Each row was made from one path, in order. Every step used is in the known rows, and no mark comes twice. Write each row's path.
Known rows:
B, J: [ 14.7   3.9  -3.5  -1.1 -12.2  21.3  20.1   6.0   1.3   7.4 -21.9   1.0
  -5.4  14.5  -0.4  -0.6  22.3   0.2 -28.1 -15.7 -20.8   6.5  11.8]
A, D, F, Z, J: [ -3.5   7.5  37.1 -40.2 -32.8  31.9  -0.1   1.4 -18.7 -26.5 -31.4  17.7
  39.3  13.7   6.3  -6.3  11.2 -38.4 -47.9  21.1  -6.9   8.4  25.8]
F, Z, U, B, J: [ 13.3  34.3   7.0 -15.3 -16.0   9.0  32.1  12.3 -33.6   7.1 -19.5  12.6
  25.3  37.6  -1.0 -20.5  -2.5 -21.2 -20.3   2.5   8.3  12.3  13.4]
F, Z, U, B, J, P: [ 10.5  33.3   9.9  -1.6 -14.2  10.8  38.2   3.3 -29.8   8.2 -25.2  17.3
  32.2  35.4   1.0 -22.8   2.3 -27.4 -15.6 -10.1   3.5   9.6  26.2]
D, F, Z, U, B, J, P: [ 14.2  35.5  -2.7  -6.9 -20.6  -3.1   9.9  17.9  -9.9  -0.9 -27.3   2.1
  50.1  24.7  12.7 -30.7   5.9 -37.5 -20.6 -13.0   7.4  11.7  29.4]
Z, U, B, J: [ 26.2   8.6  -2.6 -12.7  -8.9  11.2  21.5  38.3 -20.9  26.5 -13.6  -4.9
  15.1  41.1 -14.5 -15.4  10.5 -22.5 -34.2 -10.7   2.0  32.1  17.5]
B, J, P: [  9.4   1.6   1.5  28.3  -9.8  25.5  29.8 -14.7   7.8   7.9 -34.4  12.1
   9.0   8.1   3.9  -3.8  31.0 -11.2 -18.7 -40.5 -31.9   0.9  37.4]
A, D, J: [ -8.1 -10.8  45.3  -8.9 -31.9  44.0  -2.9   6.5 -12.1 -22.4 -27.7   7.3
  12.0  14.6   0.8  17.0  16.4 -29.8 -49.3  14.0 -24.6  11.3  26.3]
P, A, D, J, B: [-17.7 -28.0  33.6  10.1  11.7  11.3 -17.0   9.7   8.0  29.4   7.1  -9.7
  20.2  14.7 -16.3  23.9   1.8  15.0 -42.1  25.0 -40.0  -8.9  24.4]
F, Z, U, B, J, D: [ 14.4  32.7  17.3 -26.2 -18.6  14.9  33.6   8.0 -38.3   9.6 -25.2  12.2
  29.3  34.3  -6.8 -21.5  -8.8 -15.9 -23.5   1.9  12.9  12.6  17.8]
B, J, P, A, D, F: [ -5.9  -3.5  10.9  19.9  -5.3  20.4  17.5 -14.5  16.7  29.0 -27.0   8.1
  26.3  10.3  -1.6  -4.0  30.3  -5.7 -26.2 -24.3 -37.8   2.2  45.5]
D, J: [ 13.8   4.5  12.1  36.1 -21.8  12.6 -13.4  18.6   1.0 -21.3  -8.3  -9.0
 -12.5  12.5  10.8  18.9   4.0 -16.1 -29.8   1.3 -18.4 -16.4  14.3]
U, Z, J, P: [ 45.0  16.0   5.1   7.4 -24.4  16.3  -7.8 -27.0 -12.1 -16.3 -14.2  18.7
  17.6  25.4  17.1   0.2  17.3 -22.0 -24.8 -15.4   0.9 -42.6  38.4]
F, Z, U: [ 15.1  32.6   2.3 -24.7  -6.4  13.2  28.0   1.9 -24.8   3.0 -11.3  20.2
  17.1  18.3  -7.0  -5.8   1.1 -13.1  -7.6   9.7  16.2   8.5   7.2]
U, B, J: [ 16.7  -0.9   3.7  17.1 -14.3   5.9  10.0  24.7 -17.0  15.9 -30.8 -15.7
  25.2  48.8  11.6 -24.7  -4.1 -15.5 -46.6 -19.5 -28.6  15.7  11.5]
D, F: [ 21.9   7.5 -13.9 -10.6  -5.7  -1.3 -20.7  21.0   9.8  -0.9 -16.0 -11.0
  33.3   6.6  10.5  -8.6   4.7 -17.4 -24.4  -3.3  -0.8  11.8   6.3]
F, Z, J, P, R: [ 18.5  26.0  20.3  10.9  -3.2  12.1  18.8 -33.3 -22.0 -21.2 -14.7  36.0
   6.7  11.8  12.1  -5.4  -6.3 -21.9  -9.3  -2.2  -0.6 -40.5  28.1]
Z, U, B: [ 29.5   4.2  -2.4 -12.0  -0.8   8.1  11.7  37.1 -21.6  26.9  -9.4  -4.9
  22.5  39.0 -15.0 -12.2   0.7 -22.0 -30.2  -5.4   6.6  32.6  11.6]
U, B, J, P: [ 13.5  -2.7   8.0  38.2 -12.8   8.9  16.2  11.4 -13.4  17.6 -40.3  -8.3
  35.2  45.5  15.1 -26.9   1.4 -23.8 -39.6 -36.2 -35.9  12.3  29.2]
B, J, D: [ 16.6   0.1  14.3 -23.1 -16.7  34.5  22.0  -4.1  -9.8  12.3 -34.0   0.3
   3.6   8.2 -11.3  -2.0   9.9  10.5 -33.2 -14.6 -12.0   6.5  23.0]
J, D: [ 25.4 -10.4  22.9 -33.4  -2.1  34.0   2.2 -11.6 -16.3  14.8 -31.0  -0.1
  21.3   1.0 -15.4   3.9 -15.3  15.8 -26.1  -1.9   1.0   7.4  15.4]
B, J, P, A: [  2.3  -3.1   0.9  34.6   4.8  14.9  22.5 -16.8  17.3  35.5 -20.4   7.0
  12.7  11.1  -2.8   0.3  27.5   6.8 -16.2 -28.9 -38.9  -5.6  38.4]
J, P, A, D, F: [ -7.7 -17.2  18.9  30.2  16.8  15.4  -1.2 -28.4  20.0  40.1 -21.9  12.3
  50.8   5.7  -2.8   3.7  14.5  -5.5 -16.0 -15.2 -37.5   2.3  46.3]
Z, F: [ 29.7 -16.6 -12.8 -21.6  17.8   1.5  -1.9  25.6 -10.4  -5.5   0.0  21.8
   3.2  18.9  -9.3  11.3  19.9 -14.5 -36.0  13.0 -17.9  10.8   8.7]

Write each row's path:
[ 16.4  35.0  -6.4 -21.1 -21.1  -5.1   4.5  27.8 -12.9  -1.7 -20.5  -2.2
  43.5  26.4  10.3 -29.4   2.1 -31.5 -26.0  -1.1  13.2  14.8  16.8]
D, F, Z, U, B, J
[ 13.8  16.7  13.4 -30.5 -25.8  25.0  17.8  -1.5 -12.0   3.7 -36.7   1.1
  19.7   8.9  -2.6 -14.4   5.8   0.8 -31.8 -10.9  -2.5   3.3  25.7]
B, J, D, F, Z
[ -5.0   8.7  33.3 -47.2 -28.5  28.3   3.6  12.9 -24.8  -7.4 -35.4   9.9
  55.7  27.1   1.5 -16.6   7.9 -43.8 -47.2  14.7  -2.3  34.1  24.7]
A, D, F, Z, U, B
[ 23.2  17.1  19.9 -52.2 -14.1  21.2   2.0  -0.3 -21.0   6.3 -31.2   1.2
  42.3   2.8 -10.4 -13.7 -16.3  -2.4 -23.6   5.9  22.0  10.3  24.1]
J, D, F, Z, U
[ 16.8  20.7  12.3 -39.1 -25.6  25.0  23.3   6.0 -13.7   7.6 -32.5   1.5
  17.8  10.1  -9.2 -14.9  10.1  -3.7 -30.4  -9.4   6.3  10.0  29.0]
B, J, D, F, Z, U
[ 17.6   7.1  10.0 -28.6 -21.2  26.7  11.6   4.4  -4.7   7.6 -34.7  -4.8
  15.5   5.7  -6.1 -10.2   9.5   3.1 -35.4 -14.0  -5.9   8.0  26.5]
B, J, D, F
[ -8.5  -7.2  25.1 -12.7   5.6   5.3 -16.0  -2.2   3.3  36.3   3.6   5.1
  34.5  16.2  -8.7   6.8  -2.1   8.8 -37.8  37.5 -22.4  -9.1  20.0]
P, A, D, F, Z, J
[ 19.9  13.4  20.7 -44.0 -14.1  20.4  -3.3  -6.3 -18.5   2.2 -36.4  -0.5
  44.1   1.8  -2.9 -13.6 -20.5   0.1 -24.5   4.2  14.2   3.9  19.7]
J, D, F, Z
[-10.6 -18.2  14.9 -15.5  16.0   6.5 -22.0   0.1  13.5  51.5   1.5  -4.2
  40.1  13.5 -12.6   9.9   2.1  15.9 -35.2  29.1 -27.1  12.2  16.1]
P, A, D, F
[ 27.8  11.5   3.6 -27.0 -14.9  12.1  16.0  39.1 -23.6  25.2 -20.5  -9.3
  28.0  37.5 -15.5 -21.7   3.6 -22.7 -38.5 -11.4  10.4  32.9  25.4]
Z, U, B, J, D, F
[  1.4  -2.7  18.2  71.0  -4.3   6.2  -9.6  -4.7  17.1   7.2  -8.3  -2.9
   5.2   8.1   8.8  19.3   7.2  -8.7 -18.7 -12.3 -34.9 -29.4  40.4]
D, J, P, A
[ 14.1  27.8  -6.2 -15.6 -12.7  -4.1  -8.2  10.4  -2.0 -10.6 -20.4   0.6
  41.7  10.6  16.6 -16.7  -3.3 -20.9 -18.0   4.3   6.9   3.0   6.4]
D, F, Z
[ -8.8   6.9  14.0  17.6  -8.9  17.9  24.2 -19.4  10.4  24.6 -29.4  12.9
  30.4  12.2   2.8  -8.7  26.5  -7.5 -23.9 -20.6 -34.0  -0.7  46.0]
B, J, P, A, D, F, Z
[ -8.0 -21.8  22.0  33.8  19.4  21.2   6.3 -34.1  15.9  42.8 -20.9  16.0
  42.7   7.1  -6.8   9.4  13.8  -0.1 -14.6 -16.3 -41.5   1.4  44.8]
J, P, A, D
[  1.2  -5.0  17.6  28.0 -12.6   6.4   5.4  12.0  -8.3  29.2 -37.1 -10.3
  51.4  46.8  12.4 -28.7   3.4 -23.5 -48.6 -24.0 -39.9  15.1  36.2]
U, B, J, P, A, D, F
[ 13.8  24.5   4.1  11.4 -10.7  -9.4  -9.0   1.1   1.7  -7.3 -12.0   7.6
  37.3  10.0  16.9 -13.9  -4.5 -19.8 -20.3   7.1  -2.6 -28.1  26.8]
D, F, Z, J, P, A
[ 16.1  11.3  16.9  -4.4 -25.0   8.3   9.9  19.0 -28.5  12.3 -43.0 -14.4
  43.3  45.7  11.4 -35.5 -16.9 -16.2 -48.4 -14.3 -14.5  12.2  20.7]
U, B, J, D, F, Z
[ 38.9   0.7  27.7 -14.9 -23.7  19.5 -10.3   7.3 -16.7 -23.6 -15.6   4.8
  -0.4   2.7  -0.5   0.7 -12.5 -10.2 -44.6  12.0   5.8 -38.7  29.2]
Z, J, D, F
[ 23.0  16.5  21.7 -45.9 -17.3  16.0  -0.5   6.6 -27.3   9.2 -35.7  -4.1
  51.1  15.5  -6.2 -21.5 -23.4  -8.4 -31.1   2.5  18.7  13.3  24.3]
J, D, F, Z, U, B
[ 32.7  12.8  14.6  -2.6 -23.5  12.5 -18.2 -26.1  -8.0  -4.9 -12.2  17.3
  34.5  26.3  14.4  -1.9  17.9 -22.1 -33.4  -3.1  -3.6 -38.9  45.9]
U, Z, J, P, A, D, F
[ 21.4  24.2  30.7 -13.2 -22.0  20.5  17.4 -15.1 -33.5 -24.3 -20.5  24.0
   6.6  10.9   4.5  -4.4 -19.0  -6.8 -24.9  18.6   7.5 -38.3  18.5]
F, Z, J, D
[-12.4 -12.1  49.9  11.3 -30.3  47.4   4.4  -9.1  -7.7 -22.3 -36.1  13.8
  21.0  10.3   4.0  14.6  22.1 -37.9 -43.1  -2.7 -32.3   6.4  43.6]
A, D, J, P
[ 16.6  -1.6   6.6  26.5   2.1   5.2  11.5   0.0 -13.9  23.1 -33.7  -2.6
  31.1  45.5  12.3 -27.5  -0.1 -22.9 -33.4 -38.7 -29.4  13.7  27.6]
U, B, J, P, R
[ 15.2  -9.9  27.9  34.8  -7.0  13.1  -4.2 -11.5   3.3  -2.9  -8.2  18.0
  10.9   6.5   4.2   5.9   7.4 -17.8 -35.2   2.3 -25.6 -44.0  48.5]
Z, J, P, A, D, F
[  8.5  -5.8   7.8  42.7  -2.6   2.1  10.5   8.3  -6.1  36.3 -30.8 -10.3
  37.0  47.0   9.7 -23.8  -1.7 -11.4 -38.0 -28.7 -40.6   8.2  29.5]
U, B, J, P, A
[  3.2  17.3  35.3  16.4 -14.5  17.7  20.0 -27.3 -18.4 -11.5 -17.1  32.9
  18.8  14.2   8.1  -2.2  -2.1 -16.3 -22.2  13.2 -14.8 -39.5  34.5]
F, Z, J, P, A, D
